Each row comes from the steps of one path. Every step used is in the known rows, and no mark comes twice. Write the path behind each row, first mark first.
In the rows, zero is written as 128.
Known rows:
zoni/fivik: [109 116 153 136 112 120 128 128 114 120 137 135 142  92 123 162 126 124
 168 129 129 113 141 120 128 129 155 129 136 126 137 128 139 125 129 100
 132 114 134 130 121 113 133 121 134 181 115]
lotodoz/fivik: [106 123 119 114 120 137 145 129 102 121 119 116 131 145 119 168 131 115
 160 134 119 134 144 131 112 117 156 177 134 134 123 131 115 138 127 119
 139 124 126 139 123 115 126 116 150  66 137]
ziman/gonam/fazal: [137 139 124 131 156 145 137 156 113  90 113 124 124 138  69 107  93 134
 120 152 111 153 110 117 101 135 143  67 139 139 142 135 125 131 153 131
 130 133 150 124 147 129 118 126 137 111 138]
mepili/fivik: [137 127 111 126 132 145 119 127 127 121 115 140 130 171 112 128 110 118
 143 133 121 131 135 120 133 130 161 100 133 123 121 132 109 130  94 140
 140 138 104 130 127 109 121 133 138  91 132]
lavu/zoni/fivik: [101 113 148 137 132 121 132 135 109 116 149 133 139  66 118 117 112 148
 215 132 115 105 158  92 139 127 157 127 123 117 149 124 146 122  84 107
 152 110 142 129 135 107 128 120 127 170 105]
gabut/mepili: [120 117 137 131 157 103 118 114 127 123  92 128 119 125  88 153 132 138
 119 115 139 117 113 116 129 129 126 118 128 139 126 125 116 141 111 126
 122 137 116 125 146 116 123 129 114 106 128]
ziman/gonam/fazal/mepili: [156 132 135 117 146 138 147 159 111  81  91 111 137 150 112  96 116 139
  91 158 109 152 114 109  91 142 148  89 128 136 148 127 129 154 147 137
 130 120 149 130 143 131 113 134 143 158 132]
tefan/mepili: [135 127 157 125 145 126 120 101  92 120 127 135 137  97 109 146 155 135
 118 127 154 134 121 123 102 135 142  84 127 130 130 115 123 123 114 127
 145 134 120 133 114 121 119 118 133 161 141]
lotodoz/fivik/bugo/fazal: [105 132 118 128  91 115 163 139 103 148 152 110 134 123 123 111 106 122
 148 167 125 154 138 128 115 143 193 127 152 132 107 146 111 146 134 107
 160 152 149 134 125 121 115 103 150  30 146]
gonam/fazal/lotodoz/fivik: [111 127 127 130 101 137 146 149  70  83 151 103 150 117  70 187  73  93
 172 146 142 135 115 116  91 112 174 159 134 134 131 142  91 145 147 116
 191 131 143 137 138 119 118 103 163  90 137]
fazal/lotodoz/fivik/gonam: [113 131 107 135 106 132 142 133 105  98 152 113 131 136 107 222  90  97
 179 123 138 149 130  97 125 113 194  93 130 140 124 149  88 156 141 102
 165 153 147 142 124 107 132 110 144  37 136]
lavu/gonam: [132 135 157 126 138 148 121 123 144  94 132 142 115  91 149 125 126 133
 126 138 135 127 171 138 115 122 137 151 126 130 124 127 129 137 107 129
 101 130 131 137 139 121 127 122 135  82 129]
ziman/gonam/fazal/mepili/fivik: [166 131 120 114 150 156 135 157 116  79  84 126 134 198 101  99 102 138
 107 164 107 150 119  97  97 140 175  78 133 127 143 132 105 153 112 145
 146 122 121 130 140 111 110 141 157 118 136]
bugo/fivik: [126 126 111 122 109 122 130 132  91 123 127  96 129 157 121 138 156 115
 147 133 130 133 144 139 143 104 162 147 138 120 141 135 127 126 135 132
 136 127 125 134 132 107 121 113 131  99 136]
lotodoz/fivik/gonam/fazal/mepili: [139 133 124 114 125 143 163 146  94  84 115  93 143 133 120 146 133 152
 109 158 117 148 138 100  88 137 182 114 134 144 136 138 110 155 146 125
 158 139 146 138 126 124 125 120 158  96 136]
fazal/mepili: [152 125 140 115 121 125 140 130 123 110 106 114 140 145 154 102 146 138
 102 138 123 130 124 117 114 134 134 140 118 125 138 121 132 146 130 133
 124 111 128 131 126 128 124 138 135 184 122]
bugo/fivik/zoni: [117 126  91 121 106 128 129 130  68 133 142 103 133 155 155 137 161 132
 174 145 132 130 184 151 162 113 177 129 148 128 135 151 116 130  99 143
 156 146 136 143 145 114 127 122 129  55 147]
lotodoz/fivik/gonam/ziman: [116 138 110 122 126 138 135 124 139 108 115 142 122 179 136 212 105 127
 141 130 117 151 123 110 111 129 141  50 146 147 144 146 111 178 165  98
 135 151 142 142 136 115 145 118 129  23 145]
fivik/bugo/fazal/mepili/tefan: [135 129 125 117 118 110 141 120 108 129 112 113 132 114 139  76 152 152
  97 150 150 149  98 119 106 162 171  79 136 134 138 131 122 165 127 135
 146 138 142 131 134 120 114 130 150 106 133]
lotodoz/fivik/zoni/fazal/bukizo: [ 91 142 110 134  90 125 162 121  64 146 166  98 146 124 162 178  84 127
 194 152 145 146 178 140 109 117 237 201 146 138 116 149  85 151 121 111
 149 164 138 149 126 140 120 135 124  55 131]
mepili/fivik/bugo/fazal: [127 132 107 135  98 123 145 143 122 150 143 130 136 136 128  86 103 118
 132 167 126 150 127 127 127 146 204  63 151 127 101 148 108 136 102 120
 160 164 133 126 131 116 111 115 139  34 142]
lotodoz/fivik/zoni: [ 97 123  97 116 119 136 141 125  73 136 139 115 137 138 142 165 133 137
 189 144 127 135 181 144 138 123 173 155 142 142 119 148 105 143 101 127
 152 144 139 149 137 122 130 124 149  18 148]
lavu/zoni/fivik/gonam/ziman: [113 129 138 142 130 129 125 130 152  99 137 157 135 114 140 175  85 150
 184 127 112 127 132  82 121 137 144  10 137 130 162 138 140 158 127  83
 145 148 154 132 145 108 146 121 108 114 122]
lotodoz/fivik/zoni/fazal/mepili: [118 126 107 110  84 131 161 130  51 117 126 105 145 118 178 152 140 150
 163 163 132 142 161 136 114 116 195 218 139 135 125 136 104 168 119 119
 139 148 137 153 132 127 124 128 136 117 131]
lavu/zoni/fivik/gonam: [110 126 127 142 137 124 137 131 129 108 159 131 132  70 127 152 114 149
 204 129 111 119 164  78 148 135 183  51 128 131 143 139 135 127  89  93
 147 147 156 130 127 103 138 122 111 112 111]
fivik/zoni/fazal/bukizo: [109 146 113 145  92 122 152 122  82 150 171 106 145 107 174 142  81 130
 167 147 148 137 166 137 118 123 215 177 142 135 118 146  97 143 123 120
 145 169 139 143 128 148 122 144 104  95 123]
gonam/fazal/bukizo: [123 144 150 142 127 135 151 136 113 119 150  96 148 130 117 113  80 124
 119 143 135 134 129 114  85 144 187 123 136 136 131 134 105 121 141 127
 153 135 138 124 130 154 114 135 133 108 125]
lavu/gonam/fazal/lotodoz/fivik/zoni: [105 134 121 128 107 160 139 143  54  72 165 117 148 103 125 197  87 126
 193 158 148 133 171 135 107 113 193 165 138 143 123 159  84 153  97 123
 184 151 156 154 160 117 118 111 169   4 148]
bugo/fazal/mepili/fivik/zoni: [146 130  97 114 105 145 134 133  79 130 130 127 144 178 197  98 120 145
 135 170 119 144 159 105 143 145 204 111 139 132 116 154 101 145  57 137
 164 158 126 139 145 123 114 145 147  68 140]
bugo/fazal: [131 135 126 132 103 129 135 128 110 142 148 127 123 115 164 105 105 119
 115 148 120 143 118 102 117 145 152 125 138 128 121 140 124 122 112 119
 143 151 138 123 133 140 121 125 124 110 132]
fivik/bugo: [122 128 123 137 123 108 147 142 142 145 136 123 134 119 101 111 132 134
 133 139 137 131 131 160 135 134 155  82 137 125 118 130 126 144 143 128
 142 134 143 132 122 118 126 115 131  71 138]
bugo/fazal/lotodoz/fivik/gonam: [115 136 106 137  91 132 146 135  95 112 162 107 127 130 136 205  75  96
 173 142 131 162 132  77 124 125 211  88 137 141 115 158  87 147 127  93
 173 180 155 139 127 115 126 107 140  30 138]
lotodoz/fivik/bugo/fazal/mepili/gabut: [125 128 156 119 109 133 156 133  95 145 111  98 138 113 139 134 112 137
 147 155 138 136 122 105 111 151 208 131 130 119 132 135 107 164 132 123
 141 126 127 138 124 121 108  99 160  97 133]
gonam/ziman: [130 133 138 126 123 127 118 128 149 113 115 152 132 170 155 150  98 128
 111 127 127 133  97 126 104 133  92  77 136 131 146 129 131 161 161 113
 128 130 131 131 146 130 137 129 120 121 134]

Which path is each row?
[130 132 147 125 111 147 140 122  75 131 114 112 134  91 171 147 119 164
 166 142 154 112 135 114 129 122 185 172 127 122 143 133 111 156 118 137
 126 142 123 144 136 135 118 124 130 176 121]
fivik/zoni/fazal/mepili/gabut
[130 129 130 118  98 140 139 122  43 127 115  90 134 106 169 159 141 152
 176 148 153 119 143 125 140 110 213 189 136 115 149 139 113 159 122 145
 135 143 120 149 137 120 116 114 132 154 126]
bugo/fivik/zoni/fazal/mepili/gabut
[154 132 118 126 138 134 155 169 131 100  96 121 144 182  71  85 105 139
 118 175 115 156 126 131 104 147 200  30 141 127 128 136 109 167 130 144
 158 131 137 134 137 104 108 125 158  72 145]
ziman/gonam/fazal/mepili/fivik/bugo
[118 119 101 126 148 129 110 110  97 131 107 138 130 170 118 163 128 149
 155 136 133 123 161 128 154 133 174  99 143 140 114 147  90 146  63 144
 151 158 110 140 154 103 118 142 132  32 142]
gabut/mepili/fivik/zoni
[114 132 133 140 118 127 120 125 150 108 128 157 134 134 141 210 100 131
 153 122 123 128 112  99 112 138 140  12 148 140 150 143 134 162 156  81
 137 152 150 136 137 113 152 123 110 110 123]
zoni/fivik/gonam/ziman
[104 145 107 136  79 118 156 122  60 144 169  81 141 128 164 148 103 118
 186 150 148 138 185 147 130 107 247 179 153 128 127 151  94 141 129 125
 144 167 137 145 130 134 114 135 107  72 133]
bugo/fivik/zoni/fazal/bukizo
[130 136 115 133 159 139 125 132 120  90 108 124 127 132  57 166 108 147
 111 145 124 130 122  90 110 136 190  36 147 150 125 150  96 134 108 131
 158 173 124 126 144 109 121 127 131  33 137]
gabut/mepili/fivik/gonam/fazal
[134 130 109 121  95 124 151 131  71 122 131 112 143 111 180 123 140 155
 137 161 134 132 144 135 116 118 177 177 132 133 129 134 115 163 121 128
 140 151 140 147 137 134 124 139 120 167 127]
fivik/zoni/fazal/mepili
[112 133  83 127  80 123 141 129  49 132 156 102 133 103 150 151 144 129
 184 158 140 126 171 154 139  98 194 194 155 130 129 149 113 144 125 126
 153 168 139 149 139 120 126 120 111  89 139]
bugo/fivik/zoni/fazal
[121 146 127 143  99 114 154 136 127 162 162 106 143 164 145  85  72 105
 133 159 134 160 147 115 114 156 246  81 147 126 103 148  87 138 111 123
 160 163 132 126 123 130 104 129 133  27 136]
mepili/fivik/bugo/fazal/bukizo
[109 130  93 130 119 147 145 155  52  88 145 109 139 148  98 192  70 116
 203 156 138 150 154 123 121 113 195  94 143 142 135 157  82 158 115 127
 186 148 164 149 158 116 118 121 159  34 151]
ziman/gonam/fazal/lotodoz/fivik/zoni
[130 128 178 129 155 149 114  94  93 132 114 129 130  79  93 165 120 144
 144 111 165 113 101 105 112 128 162 101 119 121 141 118 119 123 110 140
 128 126 107 134 114 121 112 107 148 173 133]
tefan/mepili/gabut
[ 99 126 118 140  72 105 165 149  89 119 159 109 147  97  71 173  89  93
 202 151 154 141 127 155 106 103 199 155 141 130 109 139  88 174 163 102
 179 147 147 148 122 106 120  96 144  69 137]
zoni/fazal/lotodoz/fivik/bugo
[143 138 145 121 131 154 141 137  77  98 105  79 133 127 111 159 127 154
 127 141 140 124 123  93 120 126 197  91 132 122 158 146 116 142 139 145
 139 136 131 134 135 118 115 105 150 125 128]
bugo/fivik/gonam/fazal/mepili/gabut
[139 126 132 119 146 146 113 103 100 113 114 145 140 150  87 150 138 127
 127 133 141 140 119 113 108 131 174  76 129 125 122 124 106 126  80 138
 155 134  99 133 114 104 110 124 150 121 146]
tefan/mepili/fivik
[126 122 132 152  98  97 129 139 106 121 145 125 143 133  94 147  60  99
 150 148 153 141  96  99 119 139 201  57 139 126 106 150  78 157 109 116
 193 165 131 128 151 103 102 113 133  60 139]
gabut/mepili/fivik/bugo/fazal/lotodoz
[151 135 120 118 116 134 152 144  85  84 116  81 141 144 122 131 157 147
 100 160 119 142 136 102 107 126 186  86 142 135 146 144 123 144 146 130
 151 141 148 134 135 119 122 121 146 122 134]
bugo/fivik/gonam/fazal/mepili
[122 127  95 109 100 124 133 107  42 107 111  91 132 123 144 134 172 153
 146 143 159 138 137 142 132 119 194 162 145 134 154 141 110 166 119 144
 146 152 130 152 143 110 120 134 137 129 129]
bugo/fivik/zoni/fazal/mepili/tefan
[123 134 106 126 113 141 128 103  53 121 145 142 140  95 121 158 130 144
 164 155 152 136 149 136 116 116 207 127 147 135 116 143  97 141  82 129
 158 173 118 150 126 114 118 127 123 105 149]
tefan/mepili/fivik/zoni/fazal
[102 118 145 144 106 101 145 140 131 137 145 131 146  91  94 142 137 128
 175 144 135 119 143 151 128 133 175  82 143 126 124 130 132 137 148 104
 149 122 149 130 118 104 132 109 134 120 121]
zoni/fivik/bugo
[117 131 120 134 116 126 147 129  99 122 155 126 125  50 125  87  95 150
 181 146 122 121 140 110 124 107 152 180 125 119 136 126 130 142 114 120
 141 149 138 132 137 128 121 122 108 150 120]
lavu/zoni/fazal
[127 132 130 153  80 103 145 150 109 128 177 115 144 110 130 122  66  95
 154 151 153 147 102 115 116 132 189  72 135 122 112 147  99 148 141 107
 183 155 156 127 141 123 113 108 134  97 134]
fivik/bugo/fazal/lotodoz
[157 128 129 113 130 148 137 147 102  90  99 115 152 167 115 104 120 140
  98 162 117 133 118 103  96 132 173 105 136 128 132 131 107 142 105 144
 158 126 113 130 135 119 109 136 161 138 132]
gonam/fazal/mepili/fivik
[136 129 160 126 131 142 145 126  95 116 115 113 131  69 141 100  95 167
 184 139 137 110 123  88 122 118 177 181 108 110 153 120 125 153 105 137
 121 126 118 135 136 127 111 114 127 206 108]
lavu/zoni/fazal/mepili/gabut
[113 125 146 160  62  99 145 150  94 122 184 120 156  77 120 154  67  93
 180 153 153 132 106 106 115 133 202  79 138 121 119 147 103 143 138  88
 195 148 161 128 137 111 114 102 137 147 124]
zoni/fivik/bugo/fazal/lotodoz
[129 153 119 142 135 148 147 136 123 117 152 101 142 168 101 144  70 125
 123 148 128 144 142  91  98 147 230  49 144 140 126 152  90 127 119 128
 163 165 130 129 121 134 112 138 136  38 133]
mepili/fivik/gonam/fazal/bukizo
[140 125 118 125 114 120 163 150 118 120 130 121 145 117 118  61 118 155
 169 170 120 133 143 126 122 124 205 113 131 116 120 126 112 170  93 133
 160 138 129 140 131  99 110 122 135 102 129]
lavu/zoni/fazal/mepili/fivik/bugo
[138 129 138 145  94 119 131 127  84 114 167 129 154 107  98 135  76  96
 154 155 165 150  92 107 105 135 221  36 136 123 109 146  83 143 105 116
 212 158 134 134 128 105 100 104 150  98 147]
tefan/mepili/fivik/bugo/fazal/lotodoz
[120 153 121 142 116 133 152 139 100 113 159  72 140 153 102 144 104 118
 130 145 134 148 156 109 104 132 234  75 148 133 137 153  98 125 148 129
 154 162 148 130 125 135 115 122 128  51 135]
bugo/fivik/gonam/fazal/bukizo
[119 140 115 136  86 133 136 135 123  96 147 133 131 164 154 213  48  98
 148 139 132 161 100  80 101 132 177  42 146 143 134 160  93 180 160  84
 169 174 155 140 145 118 135 110 127  25 146]
bugo/fazal/lotodoz/fivik/gonam/ziman
[102 121 103 126  96 129 136 133  60 117 157 113 146 142 140 198  95 112
 206 138 146 137 159 131 137 113 180 148 134 137 125 152  83 149 105 123
 184 142 145 150 143 115 126 118 156  42 143]
fazal/lotodoz/fivik/zoni
[100 141 128 139  92 109 170 132 108 158 168  90 142 146 147 108  69  99
 147 159 136 161 150 120 100 149 241 125 145 132 106 144  90 142 134 106
 160 151 147 133 117 136 107 118 136  18 138]
lotodoz/fivik/bugo/fazal/bukizo
[151 127 117 116  94 139 138 133 101 105 103 126 140 154 142 120 113 131
 122 154 121 136 133 112 109 123 178 160 131 122 122 126 108 158 113 132
 138 139 105 138 123 113 113 137 131 159 122]
zoni/fazal/mepili/fivik
[148 133 100 116 141 156 134 150  86  95 103 125 138 190 135 103 117 152
 139 172 112 151 159 114 125 139 191  66 143 135 136 150 100 154  83 150
 157 144 135 142 151 117 111 148 154  74 145]
ziman/gonam/fazal/mepili/fivik/zoni
[129 144 118 138 137 145 141 140 120 100 145 115 127 109  85 152 115 143
 113 149 125 138 122 109 104 132 159  59 144 144 132 149 122 125 142 123
 157 159 155 124 132 134 129 122 130  82 136]
fivik/gonam/fazal
[122 131 135 155  98 131 133 148  88  75 173 116 154  79  79 193  70 110
 173 135 147 124 112  90 107 122 187  52 138 134 141 150 102 130 144  94
 194 152 162 128 138 117 130 111 136 144 121]
zoni/fivik/gonam/fazal/lotodoz
[102 121 122 136  95 108 153 150 106 117 150 108 148 132  78 182  91  98
 192 142 148 139 128 147 114 114 182 114 133 127 115 139  92 165 149 113
 180 129 148 143 127 101 120  99 162  37 143]
fazal/lotodoz/fivik/bugo
[112 145 100 141  94 134 145 121  85 143 164 111 146 142 167 142  66 126
 178 153 143 131 168 131 118 122 238 163 146 132 114 149  81 143  99 129
 148 172 122 144 130 133 114 149 113  64 130]
mepili/fivik/zoni/fazal/bukizo
[154 133 106 120 135 141 133 128 136 102 107 124 132 176 139 142 127 137
 113 139 115 146 146  91 134 138 193  56 132 132 124 141 106 152 101 127
 138 154 122 135 118 106 127 138 141  71 131]
fazal/mepili/fivik/gonam
[113 127 120 131  78 125 142 137  74 115 156 110 139 126 137 179  56  83
 178 142 136 148 125  91 104 121 183 159 133 130 121 148  87 146 129 102
 181 144 142 135 136 120 117 106 150  76 136]
bugo/fazal/lotodoz/fivik
[112 138 109 125 128 152 154 144  92  92 141 106 131 119  81 177 113 134
 133 150 117 146 142 107 102 125 184  98 146 148 131 150 110 131 145 119
 161 157 153 135 127 125 130 111 147  19 143]
lotodoz/fivik/gonam/fazal
[133 132 129 133 115 123 139 118 101 145 147 136 139 116 110  96 117 129
 127 167 143 154 121 118 103 152 210  42 148 126 104 141 105 135  90 119
 174 163 128 131 117 111 106 111 140  60 152]
tefan/mepili/fivik/bugo/fazal
[147 123 125 121 123 122 150 146 132 126 110 124 147 173 120  95 135 133
 126 158 127 138 140 138 133 136 191  79 134 120 116 129 105 162 112 140
 152 126 121 135 123 100 113 128 158  89 136]
fazal/mepili/fivik/bugo
